Each row comes from the steps of one walk. Every step used is in the known rows, and no mark comes twice. Write the walk behind each row, first mark first.
Known rows:
katol-modu-nane: [ 1.93 -0.76 -1.38 -0.97  1.05  3.87 -1.56  0.76 -4.13  2.11 -1.66  0.27
 -0.49  0.81  0.08  1.35 -2.09 -1.94  2.48  3.36 -0.99  4.03  0.42]
katol-modu: [ 3.99 -0.40 -2.94 -0.79 -0.03  2.26 -1.26 -0.46 -4.07  1.57 -2.50 -1.57
 -0.21  0.97 -0.48  1.34 -1.06 -2.89  3.39  3.57 -0.35  3.47  0.79]
kigego-katol-modu: [ 3.83  0.05 -1.71 -0.26 -0.37  1.54 -0.81  1.48 -4.65  1.59 -1.31 -1.20
 -0.48  3.17 -1.03  1.75 -0.96 -4.03  2.85  4.16 -1.46  2.33  0.82]
modu-nane-katol: [ 1.61 -0.47 -2.82  0.49 -1.03  1.96  0.10  1.04 -2.55  3.39  0.08  1.48
 -1.84 -0.01 -1.54  0.27 -2.69 -0.38  2.33  2.69 -1.32  4.19  0.85]
zofigi-modu-suni: [ 1.07  0.69 -1.04 -3.12  0.89 -2.77  0.18 -0.50 -2.85  3.61 -2.77 -0.36
  1.46 -1.47  1.15  0.76  0.61  0.19  7.00  3.53 -3.86  2.63  0.92]
zofigi-modu: [ 2.25  0.09 -0.90 -0.32 -0.61 -2.01  0.16 -1.05 -1.48  1.64 -3.20 -1.18
  0.04 -1.14  0.08  0.04  0.88 -0.69  5.24  4.45 -2.87  3.65  0.15]
nane-katol: [ 3.73 -0.09 -4.22  0.68 -2.14  0.45  0.27 -0.32 -2.30  2.97 -0.78 -0.42
 -1.33  0.05 -2.08  0.37 -1.70 -1.41  3.25  2.72 -0.70  3.81  1.25]
dese-koso-suni-modu: [ 2.27  1.34 -1.80 -2.52  0.83  0.75 -2.47 -1.17 -0.59  2.58 -1.08 -3.98
  2.66  0.85 -1.26 -2.31  0.93 -1.16  5.78  2.67 -2.99  2.60  2.44]
dese-koso-suni: [ 2.22  1.71 -3.40 -0.60  0.57  1.31 -1.15 -0.80 -1.35  1.92 -0.99 -2.94
  1.05  0.13 -2.08  0.11 -0.33 -1.76  5.38  2.14 -2.77  2.28  1.88]
suni-modu-nane-dese-koso: [ 1.70  1.16 -1.75 -3.94  1.17  2.16 -0.22  0.78 -0.83  2.93 -0.49 -1.32
  2.60 -1.50  2.04 -2.37 -0.21  0.48  5.19  1.84 -2.89  5.21  1.98]
modu-nane-dese: [ 1.83  0.19 -3.43 -1.42  0.39  1.98  1.27  0.77 -1.92  1.35 -1.24  0.29
 -0.93 -2.60  1.95  2.58 -1.52 -0.86  3.78  1.69 -3.19  4.13  0.74]
zofigi-modu-nane-kigego-katol: [ 0.16  0.13  1.20  1.40 -0.33 -2.13  1.06  0.18 -1.03  3.40 -0.58  1.78
 -0.54 -0.76  0.16  1.09 -0.54  0.23  4.40  4.86 -7.01  0.72 -0.53]
kigego-katol-modu-nane-suni: [ 2.27  0.98  0.20 -0.41  0.22  1.89 -1.77  2.34 -6.02  1.26  1.39  0.40
 -0.37  2.94 -1.35  2.52 -2.33 -2.51  2.74  0.64 -1.92  2.21  1.66]
kigego-modu: [ 3.41 -1.03 -2.03  1.02 -1.54  0.09 -0.01 -1.99 -0.13  0.78 -0.73 -0.87
 -0.98  0.42 -1.07  1.32 -0.40 -0.80  3.53  4.06 -1.52  1.82 -0.65]
koso-dese: [ 3.57 -0.21 -5.62 -1.70 -1.91  0.81 -0.30 -1.21 -0.27  1.31 -1.59 -2.59
  0.26 -1.12  0.63  1.66  0.07 -3.44  4.04  3.80 -3.24  4.32  2.63]
suni-modu: [ 3.58 -0.43 -1.53 -1.89  0.25 -0.15 -1.27 -1.18 -0.82  2.03 -2.23 -2.96
  0.41  0.24  0.24 -0.15  0.11 -1.15  5.09  4.39 -2.33  4.06  1.41]
koso-suni: [ 2.53  0.25 -3.53  0.04 -0.08  0.60 -0.94 -1.35 -1.53  0.89 -1.88 -2.45
 -0.97 -0.29 -1.54  2.60 -0.51 -2.45  4.27  2.75 -3.33  1.34  1.24]
koso-dese-modu-nane: [ 1.29  1.15 -3.45 -4.30  0.00  2.74 -1.31 -0.88 -1.09  2.37  1.45 -0.13
  0.45 -1.13  1.95  0.36 -0.87 -1.95  3.74  4.73 -2.80  3.59  0.22]
kigego-katol-modu-nane: [ 1.63 -0.18 -0.29 -0.56  0.67  3.27 -1.02  2.85 -4.87  2.01 -0.48  0.76
 -0.98  2.99 -0.55  1.64 -1.95 -3.00  1.89  3.88 -2.24  2.77  0.50]
nane-dese: [ 3.79  0.46 -4.82 -1.06 -0.78  0.46  1.48 -0.57 -1.57  0.93 -2.05 -1.56
 -0.52 -2.40  1.33  2.51 -0.58 -2.03  4.84  1.87 -2.56  3.54  1.23]

Which walk is each row?
[ 1.28  1.80 -0.29 -0.50  1.17  0.51  0.13 -0.91 -1.58  3.82  2.72  1.67
 -0.98  0.02  0.50  1.76 -2.47 -0.36  4.60  5.23 -5.00 -0.44 -1.95]  dese-modu-nane-kigego-katol
[ 0.56  1.85 -3.61 -2.02  1.05  2.85  0.14  0.87 -1.54  1.91 -0.02 -0.86
  1.33 -2.01  0.25  0.48 -0.82 -0.86  4.37  0.12 -3.96  2.62  1.73]  modu-nane-dese-koso-suni
[ 1.66 -0.37  0.53 -0.30  0.38 -0.29 -0.20  0.06 -0.30  3.74  0.49  0.22
 -0.12  0.69  0.33  0.71 -1.28 -0.16  4.38  4.61 -6.32  1.08  0.68]  suni-modu-nane-kigego-katol
[ 1.55 -1.43 -1.67  1.30 -2.60  1.73  0.03  0.15 -1.08  2.70  1.54  2.30
 -1.75  0.81 -2.04 -0.45 -1.95  0.71  1.08  2.65 -0.66  2.26 -0.67]  kigego-modu-nane-katol
[ 1.83  2.34 -2.97 -4.27 -0.43  1.48 -2.10 -1.47 -2.27  1.57  3.32 -0.51
  1.06 -1.28  1.18  1.24 -1.31 -1.50  4.62  1.34 -2.23  3.04  1.29]  koso-dese-modu-nane-suni
[ 2.00 -0.08 -0.31  0.73 -0.95  0.60 -1.12 -1.15 -1.47  0.57  1.87  0.61
 -0.89  0.18 -1.24  2.21 -1.85  0.59  3.41  0.50 -1.63  1.72 -0.11]  kigego-modu-nane-suni
[ 1.66 -0.77 -0.08 -2.24  1.22  1.54 -1.55  0.08 -0.91  2.43 -1.22 -0.90
 -0.06  0.03  0.76 -0.24 -0.72 -0.12  4.14  4.23 -2.98  4.32  1.00]  suni-modu-nane
[ 1.50  1.24 -1.96 -1.82 -0.19  2.25 -0.74 -0.03 -3.11  3.97  2.41  1.87
 -0.97  0.19 -0.64 -0.93 -2.79  0.16  3.05  3.64 -0.20  2.92 -1.23]  dese-modu-nane-katol
[ 4.15 -0.78 -3.88 -0.11 -2.23  2.14 -1.16  0.04 -4.71  2.95 -1.14 -0.25
 -0.33  1.56 -2.22 -0.56 -1.84 -2.44  2.00  2.54  0.98  3.55  1.28]  nane-katol-modu
[ 2.49  0.34 -1.10 -1.13  0.52  2.65 -2.41  0.30 -5.43  1.38  0.19 -0.10
  0.08  0.71 -0.87  2.31 -2.45 -1.45  3.42  0.08 -0.56  3.37  1.65]  katol-modu-nane-suni
[ 1.98 -0.30 -1.93 -3.32  0.63  1.49 -0.11  0.42 -1.03  1.93 -1.28 -0.92
  0.47 -1.97  2.49  0.17 -0.26 -0.17  4.26  2.20 -3.59  4.31  1.38]  suni-modu-nane-dese
[ 1.99 -0.84 -2.22  0.46  0.64  2.81 -0.96 -1.31 -2.87  3.33 -1.01  1.04
 -0.35 -0.92  0.13  2.00 -2.77 -0.92  3.18  3.33 -3.05  1.76  0.16]  katol-modu-nane-kigego
[ 2.14  0.79 -1.41 -0.14  0.57  0.83 -1.02 -0.10 -2.96  1.13  0.58 -0.22
 -0.92 -0.63 -0.71  3.17 -2.55 -0.39  4.68  0.51 -2.21  3.64  1.42]  modu-nane-suni
[ 1.86  2.60 -0.46 -2.49  1.48  1.04 -1.76 -1.25 -3.62  1.74  2.86  0.22
 -0.26 -0.55  0.16  1.68 -2.41  0.12  5.33  1.67 -1.01  2.30 -0.55]  dese-modu-nane-suni
[ 0.34  0.70 -1.42 -2.16 -0.29  2.24 -2.45  0.82 -1.65  4.46  1.15 -0.92
  1.96  1.23 -2.48 -4.00 -0.80  0.46  3.31  1.30 -2.22  3.03  2.54]  dese-koso-suni-modu-nane-katol
[ 1.34  1.50 -2.76 -2.30 -0.79  1.06 -0.11 -0.90 -0.41  3.58  3.27  0.92
  0.24 -0.56  1.55  1.30 -1.37 -2.05  3.96  5.08 -6.16  0.14 -0.10]  koso-dese-modu-nane-kigego-katol
[ 3.72 -1.06 -2.81  2.44 -2.00 -0.89  0.57 -3.93  1.22  2.25 -0.09  0.02
 -0.82 -1.12 -0.99  2.09 -1.12  0.03  4.20  3.72 -3.72 -0.39 -1.07]  nane-kigego-modu
[ 1.29  1.59 -0.93 -2.44  2.05  2.51 -0.87 -0.65 -2.28  2.50  1.03  0.64
 -0.79 -0.41  1.10  0.82 -2.01 -0.30  4.45  4.84 -1.55  2.92 -1.68]  dese-modu-nane
[ 0.93  1.26 -3.27 -2.95  0.99  4.66 -1.16  1.09 -4.00  2.01 -0.53 -0.69
  2.26 -0.67  0.20 -0.55 -1.05 -1.91  3.10 -0.24 -2.26  2.46  1.85]  katol-modu-nane-dese-koso-suni
[ 2.93 -0.20 -3.92 -2.89 -0.69  1.49 -1.06  0.74 -6.08  4.98 -0.68  0.64
  0.91  1.09 -1.27  0.17 -2.07 -1.48  3.59  1.51  0.03  2.69  2.09]  nane-katol-modu-suni
